In the rows, zero is written as 128.
Known rows, with every step that occurs:
M-L: [183 150 123 141 118 158  78 132 125 138 115 121 179 153  93 110 111  87
 180 153 140 159 105 158 102 164  83 148 109 112 102 100 138 103 123 138
 129 173 131 120 120 143 112 163  91 111 103]
Z-W-N-M-L: [184 132 111 157  82 169  91 135 133 155 117  98 145 144 117 106 129  58
 146 149 124 175 122 163 113 123  96 141  87  81  76 103 127 101 116 133
 145 166 146 145 106 164 126 179 124  98 114]
G-J-N: [155  99 161 189 150  77 112 178  93 155 176 147  88 110 102 139 131 147
 191 167 166 139  95 178 140 109 172 124 137 118  86  60 127 147 120 101
 176 144 154  87  92 134 142 134 150 129 140]
M-J-G-N-W: [122 119  97 156 184 100 131 180 124 183 187  84  95  93  81 174 165 147
 160 152 149 135 156 147 152 108 113 141 167 100  82  78 116  94 145 133
 152 125 166 114  66 154 174 126  90 121 131]
P-L: [151 148 110 167 113 175  86 155 130 134 156 103 151 135  79 110 150 128
 165 126 140 139 104 143 127 176 116 123  75  88  63 146 126 115 120 110
 160 128 129 117 168 156 137 144 129 158 131]
W-N-L: [133 101 129 173  97 184 132 198 133 163 158 121 114  96 106 112 149 117
 145 135 112 177 119 126  65 136 126 132 111  94  63  98 114 145 128 151
 117 135 180 143 132 169 166 190 155 147 128]
J-G-N-M-Y: [141 166  92 160 160  97 103 128  87 163 162  96 110 168 178 159 125 117
 178  96 142 148 127 117 156  93 135 126 124 109  84 100 124 130 115 102
 139 142 127 137  58 161 183 105 170 102 165]
Z-M-J-G: [187 146 166 127 176 123 115 156  93 174 120 131 117 149  51 121 149 152
 148 104 162 106 140 175 142 108 124 142 138 160 150 137 118 119  69 127
 164 100 110 122 140 125 160 161 118 133 142]
J-G: [191 148 140 127 174 116 121 175 105 149 164 146 119 160  77 134 143 152
 172 118 152 112 138 139 113 136 148 135 152 161 138 111 122 135 105 125
 149 122 111 137 145 132 166 145 122 148 144]
G-J-N-W: [116 102 111 163 155  94 124 181 139 185 199  89  93  91 116 151 173 133
 170 183 139 141 130 172 167 108 154 128 163  92  66  60 118 124 155 117
 141 130 154 114  45 166 155 131 102 103 129]
J-N: [154 100 140 188 161  80 129 162 133 156 168 153 102 118 128 127 117 142
 190 146 154 149 102 146 121 135 144 123 143  95 105  84 125 124 131  94
 157 160 155  98 104 145 147 150 132 113 156]
D-M-J-G: [179 170 165 128 183 100 125 152  97 157 137 146 128 157  65 146 131 155
 160 119 179  80 152 176 152 104 139 146 135 162 132 128 120 121  58 135
 166  92 102 111 149 144 145 161 146 140 152]
Z-W-N-M-D-J: [165 161 130 149  89 139 136 132 118 144 143 124 104 166 133 137 143  81
 130  98 110 146 161 186 195  93 115 174 119 145  93 122 127 154  48  94
 179 125 113 137 101 174 149 174 161 134 172]
Y-W-N: [156  86  96 187  95 161 124 153 159 170 130 134  79 115 123 138 151 109
 165 126 131 176 113 187 124 108  73 176 136  90  97 130 126 119 141 118
 164 116 184 144 114 145 160 176 138 116 103]
M-J-G: [196 157 163 131 185 110 123 169  88 162 141 131 129 147  43 144 148 167
 157 112 166  95 138 166 140 121 128 157 152 167 142 118 116 125  70 128
 164 102 124 114 139 141 149 151 127 142 144]
M-Y-W-N: [143 100  79 193 101 150 110 136 147 181 128 127  89 125 147 152 148 104
 181 115 134 177  99 185 140 104  65 178 137  87  94 125 119 118 136 109
 148 117 196 144  91 151 173 161 148  97 110]
D-J-N: [160 118 142 184 155  83 134 168 110 151 179 174 101 128 106 139 132 149
 194 129 157 155 100 173 144 119 125 130 148 114 115  74 109 137  89  92
 163 168 162  77  88 158 146 157 133 112 176]
Q-M-J-N-L: [129 115 164 181 141 129 137 185 124 170 164 122 135  97 114 103 125 137
 159 142 151 144 107 141 111 127 153 104 122  86  77  71 121 135  97 127
 143 139 160 105 106 165 154 194 147 113 157]
W-N-M-Y: [133 158  85 164 119 121 102 114 114 167 139  90 113 163 190 151 135  96
 163 101 118 162 125 139 155  93 115 152 111 101  72 128 115 131 114 107
 120 129 134 150  58 181 170 123 182  98 155]
Z-W-N: [156  83  83 177  82 151 102 145 166 175 120 121  89 113 126 148 156 101
 166 153 124 181 118 175 121 128  91 171 103  87  93 129  97  88 135 120
 144 113 194 148 116 131 165 158 152 139  93]
D-J-G-N: [167 131 129 173 179  92 121 187  66 141 183 166  82 128  59 173 124 161
 189 114 169 148 131 141 115 107 112 128 145 137 115  73 119 122 103 120
 188 157 170  87 113 118 180 129 130 156 155]
Q-M-J-N-Y-W: [149 109 117 173 133 131 132 145 162 199 153 105 134 116 179 126 152 137
 178 151 142 129  97 207 205  95 120 162 166  81 120  94 138  91 132  84
 172 107 143 122  46 135 149 169 104  72 127]
Y-W-N-M: [160 112 109 167  92 160 139 153 150 160 147  98  74 140 162 115 159  90
 117 110 113 166 156 159 141  70 126 152 118  85  76 137 139 136 128 117
 171 122 119 163  93 177 153 168 171 112 139]
G-N: [141 111 111 184 155 104 107 161 109 138 154 134  91 115 111 161 112 137
 186 141 152 167 130 126 107 124 108 139 123 101  90  93 139 101 152 120
 174 160 155  99 103 112 159 118 136 156 124]
D-Q-M-J-N-L: [125 114 173 180 143 129 142 190 122 161 157 129 133  98 115 109 110 128
 159 147 154 141 113 137 116 121 156  96 115  87  71  70 133 133  86 131
 144 122 156 104 101 173 152 202 167 112 156]
Q-M-N-Y-W: [148 129  87 170 104 148 128 130 163 184 134  90 137 135 189 140 143 134
 168 164 135 146 101 182 192 101 119 178 164  75 117 113 137  96 155  80
 167 116 142 144  56 127 148 171 119  82 130]
Z-M-L: [169 137 129 135 106 175  68 113 131 156  86 120 162 156 104  79 111  65
 165 140 136 170 106 171 105 145  76 129  92 103 111 129 141  96 121 139
 130 170 109 133 120 122 129 179  77  97 101]
D-J-N-L: [140 111 149 175 133 145 143 205 114 161 190 147 123 106 113 106 145 138
 171 129 138 162 102 128  98 135 155 101 135  97  84  54 112 158 100 122
 129 164 172 106 106 177 161 188 141 122 169]
Q-M-D-J: [148 192 147 139 111 119 124 117 118 122 138 144 137 182 125 139 106  95
 152 103 130 130 157 197 198 106 100 166 123 162 104 131 138 152  41 101
 180 121  77 117  99 150 142 176 144 138 171]
Y-M-D-J: [156 173 144 138 100 148 138 123 107 139 128 150 117 163 119 128 125  88
 141 105 122 136 146 175 193  92 126 178 146 165 118 130 128 154  52  96
 177 133  82 121 110 156 134 163 130 152 174]
D-Q: [150 143 144 136 138 136 117 155 140 120 113 140 123 155 129 148  93  98
 167 149 139 137 156 131 137 123 134 138 108 131  91 126 172 111 104 135
 137  87  93 132 101 158 129 156 189 140 110]
W-N-M-D: [148 147 149 167  99 127 148 126 132 140 130  93  97 154 162 114 105  59
 100 108  91 128 180 146 163 101 145 170 113 131  60 146 163 164  96  94
 188 117  85 172 134 176 146 176 173 139 174]
W-N: [148 102 112 184 104 141 118 156 138 151 133 137  90 116  96 148 137 118
 156 138 120 174 127 167  98 119  86 172 114 106  84 136 113 118 133 131
 144 125 176 129 125 147 152 161 154 148 120]
Z-M-Y-W: [143 125  73 144 123 163  87 101 162 195 109 103 116 166 208 110 152  87
 194  94 145 161  97 176 186 107  88 147 147  92 129 133 146 111 140  95
 139 118 116 164  65 129 174 146 113  59 101]
W-N-Y-M: [128 110 119 157  82 178 144 140 131 185 122 126 107  93 148 126 145 112
 131 175 101 154 113 151 149  66 167 180 146 103 108 139  96  91 142 113
 142 123 113 134  81 132 141 142 114 159 146]
D-M: [126 169 121 131 128 117 109 109 163 130 126 155 125 170 173 135 100 103
 172 148 156 113 163 166 148 105 143 134  92 117  89 153 147 109 108 141
 138 110  54 127 133 145 129 155 169 142 136]
J-N-M: [159 123 140 167 137 104 142 159 132 150 171 112  91 142 164 107 135 113
 134 125 129 146 147 130 140  90 178 114 123  89  82 106 138 139 122 101
 167 154  98 132  86 178 143 150 166 110 177]
D-M-Y-W-N: [131 108  78 190  99 144 113 124 154 179 126 137  87 132 162 153 136  96
 183 120 141 168 108 193 149  91  72 169 125  84  87 133 121 114 127 114
 150 109 180 143  97 154 170 167 160  96 116]
Q-M-D: [130 177 151 149 114 105 121  95 153 126 116 109 143 178 168 116  67  67
 138 130 124 110 168 169 186 125 131 155 109 142  82 151 169 140  86  96
 188 102  47 155 123 131 148 176 148 137 154]
M-J-N-L: [139 105 162 181 147 136 140 197 117 173 167 121 129  90 104 104 139 144
 160 139 145 147 103 129 100 136 154 112 132  90  81  64 118 141 104 126
 135 146 175 105 115 175 148 187 143 117 156]

Rows:
[161 131 123 157  82 186 105 131 115 171 106 122 163 113 107 107 116  78
 155 181 119 164  90 165 121 110 114 165 123  96 101 106 109  83 128 129
 135 167 138 121  97 138 115 168  79 120 124]	W-N-Y-M-L
[137  87 107 168  83 191 120 189 153 179 150 109 112  95 126 111 164 105
 152 148 114 181 113 131  81 140 132 129 103  79  69  93 105 124 130 143
 115 125 194 154 126 158 174 190 154 141 111]	Z-W-N-L
[182 152 164 130 167 129 139 164  83 181 136 128 128 127  62 137 152 160
 144 132 153  93 130 164 159  91 160 164 164 159 147 120 101 111  73 121
 166 100 113 115 122 135 148 148 113 147 158]	N-Y-M-J-G
[145 140 101 186  90 132 142 116 116 152  82 123 101 134 122 147  97 130
 137 180 152 167 101 118 132  92 153 180 150  88 118 142 100 111 142  84
 174 161 140 124 116 131 125 158 160 139 169]	Y-M-N
[157 173 141 142 109 140  78 116 134 118  99 131 189 170 112 117  61  63
 178 167 158 149 125 177 130 135  84 119  80 105  84 112 161  88  93 145
 147 135  94 122  95 135 119 190 129  97 103]	D-Q-M-L
[150 138 140 169  95 138 149 124 144 149 130  92  91 154 174 109 112  53
 103 103  95 130 174 155 178  92 138 172 124 121  68 143 170 162  99  88
 196 114  90 178 128 174 148 183 165 122 166]	Y-W-N-M-D
[122 171 142 137 122 112 104 120 157 111 111 136 144 175 153 137  64  91
 166 155 159 132 162 170 162 102 122 113  85 117  84 147 167  97  92 136
 160  79  52 132  79 126 145 173 184 129 116]	D-Q-M
[154 146 152 143 125 151 125 121 118 168  78 113 128 118  91 126 140 126
 132 138 152 123 128 172 174  82 126 188 138 130 129 153 114  96  84 124
 167 105  96 103 106 140 108 144 126 147 129]	Y-M-J
[161 110 101 160  82 153 125 147 155 163 138  90  80 139 163 122 163  84
 118 129 107 169 158 150 139  85 141 148  94  83  74 136 119 115 124 118
 156 120 126 168  94 169 155 156 180 127 133]	Z-W-N-M
[136 167 105 187 103  93 119 105 132 130  97 112 131 164 132 162  73 140
 154 178 164 159 116 151 140 112 116 160 119  84  96 141 118 109 128  92
 177 142 135 120 100 121 138 174 179 122 164]	Q-M-N
[177 173 175 130 180  98 123 158  94 147 128 138 137 159  57 149 112 150
 155 123 179  89 150 179 159 101 130 135 130 162 131 126 132 115  47 133
 177  76 100 113 123 135 154 170 153 134 143]	D-Q-M-J-G
[132 135 168 164 102 127 149 125 109 168 130 113 111 119 162 115 102  79
 126 163 104 108 133 159 200  84 200 175 150 142  86 115 144 145 100  74
 190 117  80 141 108 137 137 153 126 150 176]	G-J-N-Y-M-D
[161 104  97 164 143 147 128 168 138 190 171 111 113 115 161 141 162 142
 184 140 135 139 108 169 172 105 123 161 174  94 122  82 143  96 156  96
 169 121 155 136  67 120 169 146  95 102 118]	J-G-N-Y-W
[176 146 125 161 117 146  94 143 104 136 134 105 147 145 110 111 106  76
 155 142 138 167 127 139 107 120 104 126  97  87  74  86 146 107 125 134
 160 189 130 123 100 155 123 157 116 108 129]	G-N-M-L
[140 150 148 146 100 144 141 104 137 148 100 121 113 149 160 103  92  59
 123 131 111 118 152 136 178 104 167 175 141 145 102 152 153 143 101  90
 183 121  53 161 139 139 135 160 127 156 160]	Y-M-D
[165 163 136 155  95 146 145 136 115 141 147 130 100 166 131 132 139  84
 129  83 112 144 158 191 197  82 104 178 136 145  96 123 139 169  52  93
 188 127 109 136 100 181 145 182 155 123 178]	Y-W-N-M-D-J
[150 101  89 168 129 155 122 157 152 188 161 102 117 111 178 139 160 133
 184 146 128 149 107 171 176 107 115 169 167  83 113  88 147  91 166  95
 165 124 152 134  59 122 159 142  98  99 109]	G-N-Y-W
[155 167 147 135 110 142 120 119 114 141 122 143 116 173 119 118 128  88
 143  89 117 141 151 189 186 106  99 166 124 162 117 141 139 154  50  99
 169 130  86 127 112 148 145 173 128 135 167]	Z-M-D-J
[144 146 176 159 134 109 150 145 129 122 122 126 103 159 162 130  64  60
 129 132 122 116 179 126 172  98 169 130 108 130  65 120 195 145  74 101
 179  90  76 149 107 183 134 182 212 122 161]	J-N-M-D-Q
[160 114  93 144 118 170 122 148 168 190 152  95 136 129 186 124 173 127
 175 144 118 139 110 179 184 115 121 178 167  96 124 108 145 100 159  98
 146 110 125 150  63 136 147 150  97  94 107]	N-Y-W
[131 100 104 153  71 182 137 136 144 197 117 118 105  91 161 125 155 102
 137 183 102 158 111 155 161  70 170 179 140  94 111 135  89  74 140 107
 142 116 121 145  77 123 148 141 113 153 132]	Z-W-N-Y-M
[107 131  69 161 114 133 146 135 156 183 134  71 102 107 130 158 150 122
 132 191 131 161 134 129 161  96 140 169 173  72  86 118  98  97 170 107
 137 141 145 140  62 163 144 148 108 112 149]	Y-M-N-W
[138 112 115 171 110 146 129 162 131 179 160 103 130  97 137 157 159 146
 154 172  84 152 117 171 136 117 121 192 131 105  83 115 105  97 147 116
 122 113 168 125  74 146 148 144 127 144 139]	W-N-Y
[129  98 105 180  96 191 126 183 140 184 155 112 111 102 142 115 155 106
 163 118 120 179 101 137  96 125 112 135 128  79  69  89 119 145 132 136
 117 127 195 154 110 173 180 190 149 110 122]	M-Y-W-N-L
[144 156 164 144 131 125 132 137 136 116 104 131 123 163 144 141  64  66
 147 137 123 116 174 131 167 124 143 151 111 148  78 133 193 134  81 113
 162  78  78 147 121 165 130 175 193 140 135]	M-D-Q
[116 190  88 147 135  97  73  84 133 151 125 105 161 187 197 153  99 105
 202 121 151 144 113 163 176 117 101 136 108 113  94 133 122 109 109 109
 120 114  95 134  47 134 171 123 157  97 134]	Q-M-Y
[148 144 153 142 124 154 132 127 113 184  92  99 142 102 104 133 151 137
 128 154 132 117 122 178 190  76 139 201 143 126 126 143 105  83  91 117
 158  98 105 100  81 141 108 141 116 146 138]	N-Y-M-J
[171 144 124 139  94 181  93 122 122 150  93 131 164 141 102  94 106  68
 163 163 143 161  99 149 113 124 115 148 121 106 112 114 126  95 122 135
 141 177 105 124 116 133 109 163  81 122 114]	Y-M-L
[154 142  73 145 122 153 105 117 155 180 135  88 118 171 219 123 157  91
 181  93 140 151 113 160 193  96 112 151 152  90 110 116 149 125 136  93
 146 120 111 168  55 162 164 139 139  64 118]	N-M-Y-W
[137 142 155 157 120 130 155 127 106 164 131 118 111 125 151 122  97  85
 125 144 106 108 146 135 183  91 183 173 155 145 100 122 142 131 104  80
 191 121  83 148 123 129 155 153 116 158 181]	J-G-N-Y-M-D
[143 133 104 183 101 127 116 108 126 157  74 112 100 150 122 132 102 129
 140 157 146 176 108 137 122 114 113 160 120  84 114 156 119 113 141  89
 163 157 145 132 118 118 142 174 155 116 159]	Z-M-N
[158 108 164 193 173  73 131 156 116 168 144 138 112 106  96 136 123 157
 177 142 167 130 101 174 148 120 126 147 143 101 111  90 117 114  97  96
 172 142 167  75 100 154 129 157 136 107 156]	M-J-N
[139 166 100 164 146  94 110 119 100 167 164 107 119 170 194 148 132 112
 181  95 136 152 113 144 176  92 133 130 128 103  86  97 113 140  96  87
 129 150 127 126  40 185 166 121 171  81 182]	D-J-N-M-Y
[192 157 133 154 128 141 102 158  80 137 150 123 143 154  84 120 114  89
 157 128 146 159 128 152 115 110 102 123 110 108  87  74 135 120  94 132
 167 188 135 114 102 160 134 166 114 107 149]	D-J-G-N-M-L
[138 138 137 166 168 101 131 167  90 178 176 116 130 100 121 175 134 172
 168 169 130 112 131 162 159  95 148 161 138 116  97  86 117  84 119 114
 157 116 150  95  77 126 158 129 125 145 161]	D-M-J-G-N-Y
[147 123 136 155 104 161 129 126 125 199  87  95 128  92 109 138 160 127
 128 164 129 131 115 191 192  73 130 204 135 110 121 141  91  70  89 114
 159  89 139 109  81 138 121 148 124 141 125]	Z-W-N-Y-M-J
[162 118 127 176 184  91 117 184  82 145 175 151  82 121  76 165 115 156
 187 128 168 144 132 123 101 119 125 123 141 124 108  80 130 113 130 122
 185 153 162 103 125 108 180 124 129 157 141]	J-G-N
[132 114 161 177 118 151 157 190 111 165 177 147 114 102 125  94 129 112
 154 129 132 154 108 126 118 116 175 107 143 104  82  63 117 165  87 111
 147 162 152 117 114 177 160 196 138 128 184]	Y-M-D-J-N-L
[150 145 162 169 127  98 153 127 130 142 149 101 104 157 176 104  94  70
 116 114 108 115 166 136 176 108 173 145 127 124  70 121 167 166  94  77
 193 136  76 157 121 176 143 170 161 121 192]	J-N-M-D
[101 150  70 164 122 104 131 127 166 167 144  64 124 129 136 168 132 127
 144 190 140 154 145 153 166 110 115 156 152  70  73 117 111  96 160 111
 140 128 141 138  50 157 152 159 123  98 145]	Q-M-N-W
[151 127  79 164 132 134 113 123 152 186 148 100 109 160 219 123 149  97
 188  98 148 152 102 162 192  94 120 140 157  80 110 101 144 127 135  82
 155 132 130 154  50 162 168 145 138  53 131]	J-N-M-Y-W
[162 172 128 142 107 140  72 110 136 129 109 122 192 168 112 107  82  76
 179 161 155 153 114 182 124 143  79 128  89 103  94 113 141  92 109 141
 145 157  99 120 102 126 123 179  99 101 107]	Q-M-L
[168 132 139 159 114 138 122 137 127 174 104  78 109 123 105 136 162 118
 114 124 132 138 151 185 173  81 107 182 103 106  92 143 114 103  77 123
 172  94 138 122  94 171 124 160 172 125 130]	Z-W-N-M-J
[165 136 130 159 153 111 136 174  94 142 177 110  77 144 128 134 132 123
 133 111 138 142 168 113 125  79 163 113 122 108  84 101 143 133 121 120
 185 149 103 136 101 152 166 132 164 141 166]	J-G-N-M
[133 109  80 192  96 143 107 125 154 176 125 126  95 133 157 150 134  98
 182 119 140 175 103 197 149  95  62 166 127  83  88 132 120 112 128 110
 156 109 181 145  82 142 177 169 152  92 110]	Q-M-Y-W-N
[146 138 152 153 105 136 140 139 144 131 105 113  99 157 164 138  79  44
 124 138 111 128 183 138 176  98 153 145  92 123  60 133 184 128  76 107
 174  71  91 166 109 178 142 184 217 130 136]	Z-W-N-M-D-Q
[166 125 143 180 192  86 120 179  70 152 159 141  91 112  51 172 118 167
 178 125 176 132 133 142 119 109 112 138 141 127 112  83 126 107 106 123
 194 139 171  86 122 115 167 128 132 153 142]	M-J-G-N
[164 179 144 140 116 131 126 132 108 129 141 142 129 169 111 140 128 103
 154  98 122 133 151 180 183 119 104 180 137 169 110 122 136 162  53  99
 168 132 100 118 112 164 136 163 137 145 168]	M-D-J
[197 168 143 122 167 119 124 181  83 145 175 165 119 169  56 146 156 160
 176  98 158 119 138 166 135 120 127 141 157 177 146 102 109 147  63 124
 155 128 120 115 128 145 166 152 123 148 162]	D-J-G
[157 118  86 170 109 156 133 141 156 188 136  90 130 129 179 141 155 139
 170 161 127 150  95 172 182 111 122 190 174  81 121 106 135 101 161  79
 159 124 157 143  65 136 144 162 114  86 127]	M-N-Y-W
